Every row comes from one small tree of marks. The marks that hang from a mark follow it in brackets, in alphabetical order. Every link used is in the known rows. Which tree was each row made from?
Known rows:
buvul{voreb{mapepi}}: [ -7 -14 -25 -15   0  32  -2  -3  10 -22  -1  -3   2   8   4 -15 -27   5
 -18 -11]
tomu{dena kavud}: [  8  13  54   4  -6 -16   2 -49 -30  42   2  10  -6 -11   0  48  -1   7
  -5  26]
tomu{kavud}: [ 11   7  40   7   2  25   1  -8 -13  10  11  -5  -5 -12  -3  20  -7   2
 -20  17]
kavud{kogot}: [ -8   4 -17  10   1 -20   2   4   9  43  -5   3 -11   5 -12   2  -7   0
  -6  -6]
kogot{kavud voreb{buvul mapepi{dena{ruzur}}}}: [  4 -35  -7 -16 -23  89   9 -12   2  28  -7  -9 -15  31  -5 -40 -22   7
 -56   9]
mapepi{dena kavud{kogot}}: [ -2  14 -31  18   0  -8   2  46  30  45  15  38  16   4 -14  16   3  13
   0 -26]
dena{mapepi ruzur}: [ -5  17   9  19   1 -84  -4 -31 -15 -32   3  42   0   2  12  20  33  -3
  13   8]
buvul{kavud voreb{mapepi}}: [  7 -19 -48 -21   4  12   0   3   0   4  10  -6   5  15   1  -9 -29  18
 -30 -19]
mapepi{dena kavud{kogot{voreb{buvul}}}}: [  4   7 -37   9  -1  24   6  47  29  38  12  34   9  12 -15   8   9  16
 -15 -24]
ruzur{dena{mapepi{kavud{kogot}}}}: [ -3  15  -8  11  15 -59  -9 -13 -12   7   7  27 -11   7  11  22  47   9
  11   0]
tomu{dena{ruzur} kavud{kogot}}: [  1  21  41  22  -9 -82   2 -62 -22  46   5  24 -16  -8  -7  53   0  10
  -4  22]
mapepi{dena{ruzur} kavud{kogot{voreb{buvul}}}}: [  3  12 -39  20  -5 -29   4  32  30  14  19  46   7  12 -13  12  15  19
 -10 -24]
buvul{kavud{kogot} voreb{mapepi{dena{ruzur}}}}: [  1 -12 -58  -3   2 -30   1   8  16  24   9   9   2  20  -9  -5 -34  19
 -29 -31]
kavud{kogot{voreb{mapepi}}}: [ -8  -7 -22  -4  -3  46   5   7   8  36  -4  -5 -20  14 -11 -11  -4   1
 -28 -11]
kogot{voreb{buvul{kavud} mapepi{dena}}}: [ 11 -25 -27 -23 -11  98   8   8   4  -4   3 -10  -6  24  -2 -20  -3  12
 -48 -11]
ruzur{dena{mapepi{kavud{kogot{voreb{buvul}}}}}}: [  1   8 -13   5  13 -33  -6 -14 -12   3   5  23 -17  13  11  16  51  12
  -2   2]
ruzur{dena}: [ -1   4   1   6  11 -47  -7 -19  -6 -18   4  -2 -15   5  10   5  25   7
   9  -2]
voreb{buvul{kavud{kogot}} mapepi{dena}}: [  5 -26 -39 -16 -20  59   5  -1  18  19   4  -6   6  24  -6 -12 -36  13
 -43 -15]
dena{mapepi{kavud{kogot{voreb{buvul}}}} ruzur}: [ -1  16 -20  16   0 -64  -1 -13  -8  -6  13  55  -3   9   5  24  43   8
  -2   4]
voreb{buvul}: [  8 -13 -11 -10 -10  21   3 -11   2  -9  -4  -6  -1   9   1  -8  -9   6
 -18  11]

Write each row's tree:
[ -9  -9 -27 -11 -12  62  -2   8  13  15  14   9   5   6  -2   0 -13   7
 -20 -13] => voreb{mapepi{kavud{kogot}}}
[  6  19  61   6  -2 -21   1 -55 -41  43  -2  27  -5 -10   6  58  17   3
  -1  32] => tomu{dena{mapepi} kavud}
[ 17 -18 -25 -19  -1  54   8   5  -8   5   1 -11 -14  19  -3 -14  13  13
 -37   1] => kogot{voreb{buvul{kavud}}}
[ -5 -12 -27  -5  -9  55   7   8  16  30  -7  -4 -16  19 -12 -14  -9   4
 -35 -12] => kavud{kogot{voreb{buvul mapepi{dena}}}}
[ -8  -7 -40  -7   0  29  -1  21  25  -2   6  16  10  10  -3  -7 -26  11
 -18 -24] => buvul{voreb{mapepi{dena kavud{kogot}}}}
[  4 -22 -40  -8 -22  23   3 -12  19   1   9   4   5  24  -5  -9 -33  15
 -39 -15] => voreb{buvul{kavud{kogot}} mapepi{dena{ruzur}}}
[  4 -38  -6 -22 -21 114  10  -3   1  38 -10 -16 -14  31  -6 -42 -24   6
 -60   9] => kogot{kavud voreb{buvul mapepi{dena}}}
[  7   2  21  10  -6  39   6  -9   0  20   9  -1 -16   2 -11  11 -10   5
 -42   7] => tomu{kavud{kogot{voreb{buvul mapepi{dena{ruzur}}}}}}
[ -5  22 -15  23   2 -87  -4 -13  -7  -2  14  59   2   3   5  30  40   6
  11   2] => dena{mapepi{kavud{kogot}} ruzur}
[ -4  15 -12   7   6 -14  -2  10  -8  32   5  41   5   3   2  25  32   2
   2   1] => dena{mapepi{kavud{kogot}}}
[-10  -1 -27   5 -15  24  -2  12  27  -1  18  27  12   8  -4   4 -13   9
 -13 -25] => voreb{mapepi{dena{ruzur} kavud{kogot}}}
[ -2  19 -32  28  -3 -60   0  30  32  18  22  51  14   4 -12  21   9  16
   6 -26] => mapepi{dena{ruzur} kavud{kogot}}
[ -1  21  -6  18   2 -77  -5 -15 -11 -24  17  58   7   0  11  30  43   6
  13   4] => dena{mapepi{kavud} ruzur}
[  9 -28 -31 -21 -20  70   4  -4  13  -1   7  -7  11  21  -1 -13 -33  14
 -41 -12] => voreb{buvul{kavud} mapepi{dena}}
[  7 -20 -26 -21 -12 113   7  16  12 -13   7   2  -2  20  -1 -17   4  12
 -42 -10] => kogot{voreb{buvul mapepi{dena kavud}}}
[ 11  -6 -37  -3   6 -10   5  13  -6  58   7  -4 -12  15 -12   1   4  14
 -25 -13] => buvul{kavud{kogot{voreb}}}
[  3 -20 -16 -15 -14  82   6  -3   9 -30   1  -3  -8  21   0 -21   0   7
 -39  -8] => kogot{voreb{buvul mapepi{dena{ruzur}}}}
[  1 -11 -18 -14  -6  97   4  24  10  -6   9   7  -1  13  -2 -11  10   8
 -29 -18] => kogot{voreb{mapepi{dena kavud}}}
[  8 -24 -32 -13 -23  32   2 -15  13 -19  12   2  10  21   1 -10 -30  15
 -36 -12] => voreb{buvul{kavud} mapepi{dena{ruzur}}}
[ -2 -18 -38 -13 -22  80   3  12  29   7  10  12  12  18  -5  -6 -26  13
 -35 -13] => voreb{buvul mapepi{dena kavud{kogot}}}
[ -5 -14 -28  -9  -8  56   6   1  10  30  -6  -8 -20  18 -11 -15  -8   4
 -36  -6] => kavud{kogot{voreb{buvul mapepi}}}
[ -9  -3 -22   5  -5  19   5   5  14  22  -1   6 -17  15 -12  -8  -2   2
 -24 -17] => kavud{kogot{voreb{mapepi{dena{ruzur}}}}}
[ -2  13 -14   4   7   4   0  13 -10  32   4  39   0   7   1  21  38   3
  -5   0] => dena{mapepi{kavud{kogot{voreb}}}}
[  0  17 -34  24  -1 -36   3  36  29  18  21  48   7   8 -13  15  18  17
  -4 -28] => mapepi{dena{ruzur} kavud{kogot{voreb}}}
[ -6  -3 -19   0 -15  33  -3   9  23 -22  20  26  17   6   1   3 -10  10
 -11 -22] => voreb{mapepi{dena{ruzur} kavud}}
[  0  -7 -25  -2  -1  24   7   6   7  35  -8  -5 -21  16 -12 -10   3   4
 -28  -2] => kavud{kogot{voreb{buvul}}}
